What can hang from each mark:
Z664: Z389 Z564 Z583
Z389: Z407 Z664
Z418: Z247 Z564
Z407: Z247 Z389
Z691: Z418 Z664
Z564: Z418 Z664
Z722: Z418 Z664
Z247: Z407 Z418 Z664

Each row was made from one small tree. The marks that hang from a mark follow it in brackets, in the order of their numbers. Every link used is in the known rows. Write each row's tree.
Known rows:
Z691[Z664]: [  4.8 -10.2  -3.4  -2.5  11.8   3.9   6.4  -6.6  14.1  -9.0   1.8   0.4
   3.0   4.7  -4.3   8.4  -1.1   2.2  -2.4  -8.6 -20.8   1.7   4.3 -12.7
  -4.3]
Z664[Z389 Z564[Z418]]: [  8.8 -27.8   2.4   0.2 -10.9   4.3  11.6   0.7  14.8  -1.0  -2.6   2.4
   5.1   2.2 -13.8   6.7  -0.9   1.7   6.4 -12.6 -17.4   9.7  13.2 -15.6
  -6.1]
Z407[Z247[Z418 Z664[Z564 Z583]] Z389]: [ 11.0 -36.1  17.4  -6.6  -2.7  14.9  12.9   1.3   0.2  10.9  -2.2   1.7
  -2.8   2.2 -27.9  34.5  -6.0  -2.6   5.9 -10.2  -9.5   3.3  12.7 -13.2
  15.1]
Z691[Z418[Z247] Z664[Z389[Z407] Z564 Z583]]: [  9.7  -8.5   4.9  -2.5   2.0   5.7  12.4   2.8  56.9 -22.2  -1.8  -4.6
   3.1   4.1 -22.3  -1.3  -7.8  -3.1  -2.2 -16.8 -31.9  -6.6  10.5 -11.9
  -6.7]
Z389[Z407]: [  9.9 -11.8   4.1  -1.9   9.9   8.2   5.2  14.1  16.1 -18.6   4.0   6.5
   2.1   0.2  -4.0  -6.0   4.3  -1.5   8.4  -4.5 -20.0   8.8   5.2  -9.8
  -4.2]
Z664[Z389 Z564]: [  8.0 -27.7  -1.4  -1.0  -6.2   0.7  11.4  -2.5  28.0  -0.5  -0.7   1.0
   5.8   1.6  -8.8   1.3  -2.0   2.5   2.1 -10.4 -18.0   3.8  16.1 -13.1
  -8.2]
Z564[Z418]: [  7.1 -15.4   3.9  -0.8  -1.0   9.7   6.0   8.5 -19.0  -7.7   0.5   9.5
   0.5   4.0 -14.0  13.2   2.2   0.8   4.2  -7.6 -15.2   4.8   3.8 -14.0
   0.7]
Z418[Z247[Z407[Z389] Z664[Z583]] Z564]: [  8.7 -24.6  23.4  -3.0  18.8   4.1   8.1  14.6  32.0   5.4   2.0   8.4
   5.6   6.5 -19.8  26.8   0.8  -8.4  -1.8  -7.8 -13.3  23.2  21.2  -8.5
  -1.7]
Z722[Z418[Z564]]: [  9.0 -14.0   7.7  -0.3   8.9   6.1   5.7   7.7  19.7   2.9   0.2  17.2
   1.8   6.2  -5.1  11.1   3.3  -2.9  -4.1  -8.2 -18.8  10.9  11.2 -12.0
  -3.8]
Z407[Z247 Z389]: [ 10.2 -26.6   8.9  -8.5   0.2   8.4   6.3   5.9 -44.6   4.4   1.4   2.2
  -4.3   0.0 -17.9  16.8  -1.9  14.9  -0.2  -6.9  -7.2   3.6   6.2 -14.0
   8.4]
Z664[Z564]: [  8.1 -27.8  -3.2  -2.2   2.5   4.8  10.0   3.5  28.8  -3.8   1.6   6.5
   4.2   4.1 -10.4  -6.3  -0.5  -2.2   3.1  -8.4 -18.1   2.4  10.3 -12.2
  -5.7]
Z407[Z247[Z418] Z389[Z664[Z564]]]: [ 13.6 -32.6  14.0  -6.1  -4.7  11.7   9.7  -1.4  -9.6   3.6  -0.8  -0.2
  -2.5   3.5 -19.6  36.2  -3.6   3.1   7.9 -11.8  -8.1  18.4   9.0 -15.7
  13.8]
Z407[Z247[Z418[Z564]]]: [  9.6 -22.9   9.6  -4.7   9.4  10.3   7.8   3.5   0.0   4.9   2.1   9.5
  -2.3   4.7 -23.1  28.6  -2.2  -1.3  -4.8  -8.1  -4.7   6.2  11.6 -11.5
   6.3]
Z407[Z389[Z664]]: [ 10.0 -20.0   6.6  -3.0  -2.1   3.8   5.3   1.7 -12.1  -6.0   1.1  -1.2
  -0.2   1.7  -0.9  18.4   0.1   5.4   7.2  -7.4 -19.1  12.2   6.6 -13.1
   4.7]
Z564[Z418 Z664[Z389[Z407[Z247]] Z583]]: [  7.5 -13.5  26.0   1.3  -9.5  11.6   8.0   8.1 -20.5  -8.5  -3.8  -1.2
   4.3  -2.4 -13.1  22.4  -0.4   2.1  11.4 -12.6 -26.6   0.2   8.7 -15.7
   7.5]
Z722[Z418[Z247[Z407] Z564] Z664[Z389 Z583]]: [ 12.6  -5.6  21.8   0.2   3.9   9.8   8.6   2.9  33.7   4.1  -5.1  18.1
   8.0   4.8  -7.7  21.0   0.0  -0.3  -8.1 -12.9 -22.9   9.5  26.5 -13.2
   2.1]
Z389[Z664]: [  7.9 -15.1   3.4   0.2   3.4   4.3   6.3  -4.0  14.6 -11.8   2.4   2.2
   3.3   3.8   2.4  20.8   0.2  -2.1   5.5  -8.2 -20.8   7.1   8.4 -12.7
   2.2]
Z418[Z247[Z407 Z664] Z564]: [  7.8 -22.9  18.0  -1.6  23.6   2.6   6.9  12.0  32.1   5.0   3.9  10.4
   6.3  10.3 -18.4  29.7   2.5  -7.9  -3.6  -6.3  -9.3  27.8  21.6  -9.6
  -4.6]
Z564[Z418[Z247] Z664[Z389 Z583]]: [  5.4 -13.5  26.5   1.8  -7.2   7.0   6.7   8.3 -13.4  -6.8  -4.0   0.1
   5.0   1.1 -12.6  28.1  -1.1   3.5   0.4 -12.5 -23.6   0.4  14.0 -13.2
   3.0]
Z691[Z418 Z664]: [  6.8  -2.2  -7.3  -3.2   6.5   4.6   7.5  -5.3   6.2 -16.5   2.1  -1.2
  -1.4   9.2 -17.6   9.9  -5.9   1.6  -2.8  -9.7 -26.5 -10.8   1.6 -14.4
  -0.1]
Z664[Z389 Z564 Z583]: [  7.1 -26.8   4.5  -1.2  -9.5   4.4  14.7  -0.4  50.8  -4.3  -3.1   2.0
   7.0  -3.9 -11.2  -6.4  -5.3  -4.5   1.9 -13.5 -26.2 -13.9  16.8  -9.9
  -6.6]
Z664[Z389 Z564[Z418] Z583]: [  7.9 -27.0   8.4   0.0 -14.6   8.1  14.9   3.0  37.7  -4.8  -4.9   3.5
   6.5  -3.4 -16.5  -1.3  -4.1  -5.4   6.0 -15.5 -25.7  -8.2  13.8 -12.3
  -4.5]
Z247[Z664[Z389 Z564]]: [  6.1 -29.6   4.0   0.8   0.1   3.8  12.8  -5.8  31.3   5.4  -0.8  -0.7
   5.1   4.9  -9.3  21.7  -3.2  -4.8   5.8  -8.1 -18.2   4.2  19.0 -13.2
  -1.5]
Z418[Z247[Z407 Z664[Z389]] Z564]: [  7.8 -22.7  19.0  -1.0  19.6   0.5   7.6   8.8  32.0   6.9   2.8   7.5
   7.2   9.0 -17.4  34.0   1.7  -5.7  -4.0  -7.2  -9.2  28.3  24.5  -9.9
  -6.0]
Z691[Z418[Z247[Z407[Z389]]] Z664[Z564 Z583]]: [  9.0 -12.8   4.2  -5.9   4.6   7.5  12.4   1.8  35.9 -16.1  -0.3   0.3
   3.8   8.4 -30.1   5.0  -7.3  -3.3   0.0 -14.4 -26.8  -4.8   6.4 -13.8
  -0.8]
Z389[Z664[Z564]]: [  9.4 -23.7   2.1   0.4   0.9   4.7   9.3  -3.9  33.7 -10.0   1.2   1.4
   5.3   4.3  -0.8  12.3  -0.7  -5.1   9.0 -11.0 -22.2  11.8  10.1 -14.1
  -0.3]

Which tree is each row?
[ 13.7 -15.8  21.1  -0.9   6.9  15.4   9.5   8.3  45.3 -18.1   0.7   3.2
   2.3  -2.1  -9.1  19.8  -0.4 -13.2  13.1 -13.3 -22.9  13.6   8.8 -10.8
   7.6] => Z389[Z407[Z247[Z418[Z564]]] Z664[Z583]]
[  6.0 -11.4  18.5   0.8  -2.5   4.7   7.2   2.9   6.3 -10.3  -1.0  -3.3
   6.1  -2.8  -1.3  11.7  -1.3   1.4   6.7  -8.7 -30.1  -7.8  12.5 -11.2
   2.1] => Z564[Z664[Z389[Z407] Z583]]
[ 12.3 -12.9   7.1   0.2  -4.9  10.1  11.6  -0.4  40.7  -8.7  -3.7   4.2
   6.6  -2.5  -3.2  -7.0  -3.4  -1.0   4.6 -12.2 -30.2  -5.7  20.2 -12.6
   1.3] => Z722[Z664[Z389[Z407] Z564 Z583]]
[ 11.6 -26.3  10.4  -2.5  -4.1   5.3   7.0   6.1  -1.8  -5.7  -0.7  -0.4
   0.9   3.2  -6.7  16.8   0.3   3.6   8.5 -10.6 -18.2  20.8   8.2 -14.4
   2.5] => Z407[Z389[Z664[Z564[Z418[Z247]]]]]
[ 14.0 -15.6   6.3  -0.7  -2.9  10.6  10.3  -2.9  22.5  -2.9  -2.6   4.1
   4.2   2.3  -8.1   9.1  -2.4   2.7   4.3 -11.0 -19.8   8.1  20.3 -15.4
   4.5] => Z722[Z664[Z389[Z407[Z247[Z418]]] Z564]]
[  7.0 -19.1  13.6  -1.5   5.4  10.8   7.3   9.8 -11.8  -4.6   0.8  11.0
   4.3   8.7 -22.5  31.0   3.1  -1.7   4.7  -7.0  -8.9  16.6   9.6 -14.3
   2.1] => Z564[Z418[Z247[Z407 Z664]]]
[ 14.4 -24.4  11.9  -1.6   4.9  12.1   9.9   5.8  33.9 -16.8   1.8   0.2
   4.0   0.3  -6.4   7.5   1.4  -4.5  16.9 -12.8 -20.3  22.8   7.4 -15.3
   3.1] => Z389[Z407[Z247] Z664[Z564]]
[  7.5 -23.3  19.2  -1.1  12.2  13.3  13.7  -1.2  46.6   8.0   1.1  12.5
   8.2   9.6 -27.4  49.3  -1.3 -25.9  13.0  -6.2 -13.0  13.3  17.7 -10.5
  10.2] => Z247[Z407 Z418[Z564] Z664[Z583]]
[  9.8 -10.3  15.1  -3.4   7.6   3.2   6.3  13.6   0.8  -7.9   2.7   4.8
   0.8   9.2 -26.6  18.6  -3.3  -0.9  -2.4  -8.3 -22.4   2.2  12.4 -11.7
   2.9] => Z691[Z418[Z247[Z407[Z389]] Z564[Z664[Z583]]]]
[  7.7 -10.5   2.6  -2.6   6.4   4.9   7.1   7.5   5.9 -12.3   3.0   4.9
  -2.5  10.5 -22.7  19.4  -4.7   0.2  -6.8  -5.8 -18.1  -9.1  11.6 -10.7
   1.6] => Z691[Z418[Z247[Z664]]]
[  6.1 -14.3  22.3   1.9  -4.8   4.3   4.4   7.0 -28.9  -4.1  -2.4  -0.5
   4.0   5.1 -11.0  33.8   1.2   8.5   0.7 -10.3 -17.9  12.3  13.3 -15.5
   2.1] => Z564[Z418[Z247] Z664[Z389]]
[  6.8 -18.6  12.6   0.2   1.7   8.3   6.9   9.3  -6.2  -4.5  -0.9   6.8
   1.5   6.1 -16.3  28.1   1.2   0.7  -1.0  -8.7 -11.7  11.9  12.5 -12.8
  -0.9] => Z564[Z418[Z247[Z664[Z389]]]]
[  9.5 -18.3   9.5  -3.0  12.2   8.8   8.4   2.1  20.1   3.0   4.1  15.2
   6.8  10.8 -24.5  36.1   2.8 -13.7   8.6  -4.6  -6.4  23.3  12.0 -11.9
   4.1] => Z247[Z407 Z418[Z564]]
[  7.6 -22.0  15.9   0.2  22.2   0.8   5.6  13.9  39.8   3.2   2.6   7.3
   1.7   7.8 -10.8  22.2   0.7  -7.0 -11.3  -7.6 -13.6  20.0  22.4  -7.1
  -7.6] => Z418[Z247[Z664] Z564]
[  7.3 -17.2  26.2  -1.0  14.6  -0.1   6.1  11.5  22.4   1.4   1.6   5.7
   8.9   5.2 -14.8  24.9   1.2  -2.4  -4.6  -9.6 -17.1  18.9  22.0  -9.9
  -4.2] => Z418[Z247[Z407] Z564[Z664[Z389 Z583]]]
[ 10.7 -24.6  16.2   0.1  -8.8  10.3  13.7  14.3  53.8 -14.3  -4.4   3.5
   6.9  -4.5 -16.3  -7.3  -1.3  -6.7   8.1 -16.3 -26.0   4.2  14.8 -10.6
  -7.6] => Z664[Z389[Z407] Z564[Z418[Z247]] Z583]
[  7.0 -21.9  17.3   2.4   4.3   8.1  12.7  -2.9  58.3   7.9  -2.3   3.9
   2.6   4.4 -15.7  43.8  -5.2 -20.8   1.5  -9.6 -18.9   2.9  23.2  -7.5
   4.3] => Z247[Z418[Z564] Z664[Z389 Z583]]
[ 12.3 -17.0  12.0  -3.4  12.4  12.6   6.6  14.1  15.7 -10.3   3.3   7.8
  -0.6   1.3 -15.5  10.0   2.4  -4.0   6.3  -7.2 -12.3  15.3   7.8 -10.6
   2.0] => Z389[Z407[Z247[Z418[Z564]]]]
[  7.0 -13.6  21.5  -0.1  -3.0   7.9   8.2   1.6   4.1  -6.9  -1.5  -2.5
   4.5  -1.9  -7.9  21.8  -2.5   0.0   6.1  -9.6 -25.2  -5.6  13.1 -11.7
   6.6] => Z564[Z664[Z389[Z407[Z247[Z418]]] Z583]]
[  6.4 -13.5  20.6  -0.3  -2.4   6.3   7.7   2.7  -1.1  -7.5  -1.1  -3.4
   5.0  -3.3  -5.4  15.1  -2.1   3.3   5.6  -9.4 -27.2  -8.3  12.4 -12.2
   4.7] => Z564[Z664[Z389[Z407[Z247]] Z583]]
[  8.3 -26.2  16.6  -3.4   9.2  13.7  11.4   0.7  18.8   8.4   0.2   7.4
  -1.1   3.9 -25.3  37.8  -5.1  -9.9  -1.6  -9.4  -9.4  -1.3  15.8 -10.6
  10.5] => Z407[Z247[Z418[Z564] Z664[Z583]]]
[ 11.1 -15.2   0.2   0.0  -4.2   5.7   9.6  -7.3  16.7  -0.3  -2.5   4.0
   5.3   2.9  -2.4   4.5  -3.2   5.6  -0.2  -9.9 -22.3   0.7  21.0 -15.1
   0.9] => Z722[Z664[Z389 Z564]]
[  7.5 -22.4  21.2  -1.8  21.8   4.3   8.5  13.2  43.2   3.0   2.8  10.9
   7.1   7.4 -19.8  26.1   0.9 -11.4  -3.7  -7.7 -13.4  19.3  21.9  -8.0
  -3.8] => Z418[Z247[Z407 Z664[Z583]] Z564]
[  8.6 -12.6   7.9  -4.8   4.3   7.2   8.8   8.1   0.2 -10.7   2.6   5.9
   0.2   9.7 -28.8  22.8  -4.5  -0.9  -0.1  -5.8 -17.8  -7.1  10.7 -11.7
   5.4] => Z691[Z418[Z247[Z407[Z389] Z664[Z583]]]]
[ 13.6 -14.4  16.7  -2.8  -0.5  15.1  10.8   4.2  31.0   0.0  -5.3  19.1
   8.0   6.2 -12.1   8.6  -0.3  -0.1  -0.8 -12.5 -22.8   5.6  19.9 -15.2
   6.0] => Z722[Z418[Z247[Z407[Z389]]] Z664[Z564 Z583]]
[  6.9 -18.6  11.9  -0.3   4.5   9.5   6.4  11.6  -5.3  -5.8  -0.1   8.8
   1.0   7.1 -17.1  25.7   1.8  -1.0  -0.7  -7.9 -11.8  11.3  10.3 -12.6
   0.1] => Z564[Z418[Z247[Z664]]]
[  5.2 -19.3  12.8  -1.8  12.3   6.1   7.9   8.7  30.2  -6.0   1.2   6.7
   2.7   4.6 -12.0  19.3  -1.6  -4.0  -8.6  -6.5 -14.8  -2.7  17.5  -6.8
  -2.2] => Z418[Z247[Z664[Z583]]]
[  8.2 -15.0   6.2  -3.5   2.1   6.2  11.1   4.8  17.7 -10.3   1.8   5.3
   2.7   9.9 -29.6  20.7  -5.4  -3.0  -0.2  -7.9 -18.6  -7.1  13.8 -12.2
   2.2] => Z691[Z418[Z247[Z407 Z664[Z389 Z564 Z583]]]]
